Every row comes from one small tree of marks. Brackets hold a mark, then the marks that hang from it, in alphabetical order. Every link used is in the known rows. Which tree was each row made from?
Known rows:
{zopu {zeto fefe fulef gegevuk lizu nakugan rigi}}: [-18.4  -5.4  35.1 -30.3 -15.2 -33.4  -0.8 -34.0 -11.1  20.0  -4.4  13.6
   2.0  17.3 -33.9  12.8  40.2   1.1 -70.5   4.6]
{gegevuk {zeto fefe fulef lizu zopu}}: [-16.9  -4.6   7.6  -8.8 -25.7 -22.0  -1.3 -30.9 -27.9  15.8  -7.3   9.0
 -13.8   7.8 -45.7  15.1  37.9  14.4 -71.3  -9.3]
{koseg {rigi mefi}}: [ 19.4  10.7  -3.6  10.6  -7.6   2.9  -3.0  16.6  10.5 -20.2   2.2  -2.0
  -8.2   4.0  14.6 -17.1 -17.8  -3.8   9.9   9.0]
{koseg {rigi mefi {zeto fulef lizu}}}: [ 12.2  12.2   0.0  15.6 -15.1  -4.7   1.1   7.8   5.5  -3.9   8.3   1.0
  -8.0  12.6   5.5 -10.6 -14.3   0.9 -19.7   6.8]
{fulef {zeto fefe gegevuk nakugan rigi zopu}}: [ -6.3  -5.2  17.5 -35.6  -8.9 -28.6  -3.8 -34.8 -11.2  26.7   0.2  25.1
  -2.0  17.5 -31.0   2.9  43.0   2.4 -40.7  -4.1]
{rigi koseg mefi {zeto lizu nakugan zopu}}: [ 14.4  10.9   2.3  10.9 -24.6  -5.0  -4.2 -15.5 -10.4  16.1  11.8  21.9
  -3.8  18.5 -15.6  -0.1  -7.4   3.8 -25.9  -2.8]
{rigi koseg {zeto fulef gegevuk lizu nakugan zopu}}: [  6.5 -13.1  11.8  -3.3 -19.2 -12.5  -5.9 -30.0 -14.1  30.4  10.4  29.8
  -1.8  11.0 -27.1  16.0  16.1  14.8 -54.0 -11.8]
{fulef {zeto rigi}}: [ -4.5   9.3   3.5 -18.5   7.5 -17.4   3.8   0.0  -0.6  12.0   7.1   6.9
   1.4  12.2  -6.7  -4.3  18.7  -8.6  -3.7   1.4]
{rigi mefi {zeto gegevuk lizu nakugan}}: [  5.8   1.8  14.5   4.1 -19.8 -15.6  -9.9 -11.3   9.1  19.9  11.6  13.1
  11.4  14.3  -9.7 -14.0  -4.0   9.4 -26.3  -2.1]
{lizu {zeto fefe gegevuk rigi}}: [-10.5  -1.1  19.6 -24.5  11.6 -18.3   6.1 -12.0   9.0  10.0   1.8   8.2
  13.1   6.7  -6.0 -11.2  24.5  -4.5 -25.1   5.4]
{fefe {zeto fulef gegevuk nakugan rigi zopu}}: [ -2.5 -14.1  22.3 -26.2 -11.0 -25.6  -7.5 -40.5  -4.5  25.0  -2.8  30.7
  -7.3  16.8 -25.6  12.5  36.0  13.6 -44.8   3.0]
{gegevuk {zeto fefe nakugan rigi}}: [  0.8  -0.8   9.4 -16.6 -20.6  -6.4  -8.4  -1.9 -17.5   7.7   7.8   2.3
   1.6  15.7 -23.6   3.1  29.9   5.3 -37.4  -9.3]
{lizu {zeto fulef nakugan rigi zopu}}: [ -8.4   0.3  18.3 -24.7  -6.8 -19.8   5.0 -33.1  -9.4  17.8  -6.5  26.2
 -11.0  14.7 -21.3  13.8  33.5   6.5 -49.1   2.4]
{gegevuk {zeto fefe fulef lizu nakugan {rigi mefi} zopu}}: [ -6.7  -6.1  19.9 -17.6 -37.8 -22.5  -7.2 -26.8 -27.7  13.3  -2.6  15.4
 -19.0  24.4 -42.2  13.3  40.2   8.4 -72.9  -0.8]
{lizu {zeto fefe fulef gegevuk nakugan rigi}}: [-11.9  -7.1  30.9 -28.8  -7.0 -22.5   4.5 -33.1   1.1  13.1  -1.5  15.0
   4.7   9.7 -20.0   5.2  38.6   5.6 -55.8  -1.0]
{gegevuk {zeto fefe fulef lizu nakugan rigi zopu}}: [ -9.9 -10.3  18.3 -21.9 -32.3 -21.1  -6.6 -29.6 -31.6  18.8  -4.2  15.7
 -17.9  22.8 -45.5  20.2  47.3  10.6 -78.5  -3.2]
{fefe {zeto fulef gegevuk lizu nakugan {rigi koseg} zopu}}: [ -2.9 -16.5  25.1 -25.8 -10.6 -28.2  -7.2 -44.8  -7.4  24.7  -6.4  31.9
 -10.7  18.6 -33.0  17.5  39.0  10.6 -55.8   8.6]
{fefe zeto}: [ -7.4   9.7   0.5  -3.7   4.3 -12.5   2.1 -21.4   3.4  10.7  -3.1   5.1
   5.8   2.6 -12.9   1.3  11.6   8.1 -12.9   0.2]
{gegevuk {zeto fefe fulef lizu nakugan {rigi mefi}}}: [ -6.2  -3.3  21.8 -13.8 -34.7 -18.4  -6.0 -15.6 -19.1   5.7   1.8   3.3
 -10.1  20.9 -33.9   8.9  34.8   6.0 -64.6  -1.8]
{zeto fefe fulef lizu nakugan {rigi koseg mefi} zopu}: [ -2.2 -13.7  33.3 -19.8 -42.4 -16.6   1.1 -44.2 -30.3   6.0  -7.8  23.0
 -35.4  35.4 -34.6  27.7  34.8  -6.9 -77.0  17.6]

Which tree is each row?
[ 17.6  15.7  -7.3  17.7 -14.1   1.8   0.4   4.3  -5.1   9.0  21.8  16.2
   1.0  11.7   2.0 -11.3 -21.4  -2.5   3.7  -6.0] => {rigi koseg mefi {zeto zopu}}
[ 18.8   0.8   7.6  -2.4  -1.8   5.8  -1.5  27.9   4.4 -14.2  15.8   2.7
  -5.2  16.8  19.7 -11.3 -12.1 -21.6  24.2  15.5] => {zeto {rigi koseg mefi}}
[  7.6  -2.0   5.4 -14.7 -14.0  -5.7 -13.0   8.7 -11.2   8.3   9.2   7.0
   1.9  12.8 -16.3   0.3  22.6   7.2 -21.5  -8.7] => {gegevuk {zeto nakugan rigi}}
[ -8.8 -14.6  24.5 -29.6 -23.7 -15.1  -2.8 -40.6 -28.1  20.0 -14.3  19.9
 -24.4  36.1 -34.0  23.0  39.9  -5.5 -67.6  19.8] => {zeto fefe lizu nakugan rigi zopu}
[-18.9   0.5  13.4 -20.4   0.5 -32.0   2.7 -32.4  -0.5  19.5  -5.5   6.7
   7.6   2.6 -31.4  -2.5  33.9   3.3 -40.8  -3.9] => {fulef {zeto fefe gegevuk lizu}}
[  6.5  -4.0   7.4  -2.4 -19.1 -10.5  -3.4 -20.3  -7.5  14.1   1.2  14.4
  -8.8  14.0 -16.1   4.3  12.6  11.7 -53.9  -0.3] => {koseg {rigi {zeto fefe fulef gegevuk lizu nakugan zopu}}}
[-12.5  11.5  14.6 -12.1 -14.7 -21.2   1.5 -28.7 -12.2  13.5  -4.1  11.7
   1.8   3.1 -27.7  15.7  22.6  10.9 -46.0 -10.6] => {zopu {zeto fulef nakugan}}
[-22.6  -1.3  29.7 -22.1 -18.4 -34.4  -0.3 -47.5 -11.5  20.4 -10.5  12.6
   5.1   5.4 -43.2  15.1  38.8  12.0 -76.8  -5.6] => {zopu {zeto fefe fulef gegevuk lizu nakugan}}
[ 12.3  15.5  -1.0  19.8 -11.4  -1.0   1.8   8.3   1.9   4.6  19.3   4.3
   6.5  11.8   1.6 -11.8 -21.2  -5.6  -3.6   0.4] => {rigi koseg mefi {zeto lizu}}
[ -4.9  -9.9  30.3 -19.9 -13.5 -29.6  -7.1 -34.1   6.4  15.3  -3.7  18.4
  -3.0  18.5 -22.7   5.2  29.3   8.5 -46.4  11.7] => {fefe {zeto fulef gegevuk lizu nakugan {rigi mefi}}}
[ -5.7  -6.4  29.3 -26.0  -7.9 -28.4  -5.3 -19.8  -6.2  16.4   0.5  19.6
   2.8  12.6 -25.6  11.2  30.1   0.6 -49.9   3.3] => {zopu {zeto fulef gegevuk lizu nakugan {rigi koseg}}}
[  1.4 -12.7  18.6 -26.4  -1.9 -24.2 -10.5 -36.0  -3.3  25.0  -6.3  30.5
  -3.6  18.8 -28.1   8.5  32.9   7.2 -38.7  10.9] => {fefe {zeto gegevuk lizu nakugan {rigi koseg} zopu}}
[ -8.3  -1.7  17.7   3.6 -28.0 -24.2   1.4 -29.9  -5.7  23.4   8.0  16.4
  -3.6  17.5 -21.2  -5.2   6.7   6.6 -53.9   0.1] => {rigi mefi {zeto fefe fulef gegevuk lizu zopu}}
[-11.0   5.4  16.2 -27.2  -4.7 -16.5   6.4 -35.3 -11.6  17.7  -7.7  20.1
  -4.2  17.7 -23.6   7.6  34.7   1.3 -48.0   4.1] => {lizu {zeto fefe nakugan rigi zopu}}
[ 12.9  -4.3  15.2   5.3 -30.0 -15.2  -7.4 -24.6  -6.3  19.3  13.5  28.9
  -3.8  14.1 -20.4   1.8   1.9  10.6 -42.1  -6.9] => {rigi koseg mefi {zeto fulef gegevuk lizu nakugan zopu}}
[-21.4  10.4  13.8  -9.0  -5.0 -27.6   6.2 -23.9  -9.5  13.6  -8.2   6.1
  -0.4   3.5 -27.3  12.2  20.1   3.3 -48.0   0.8] => {zopu {zeto fulef lizu}}
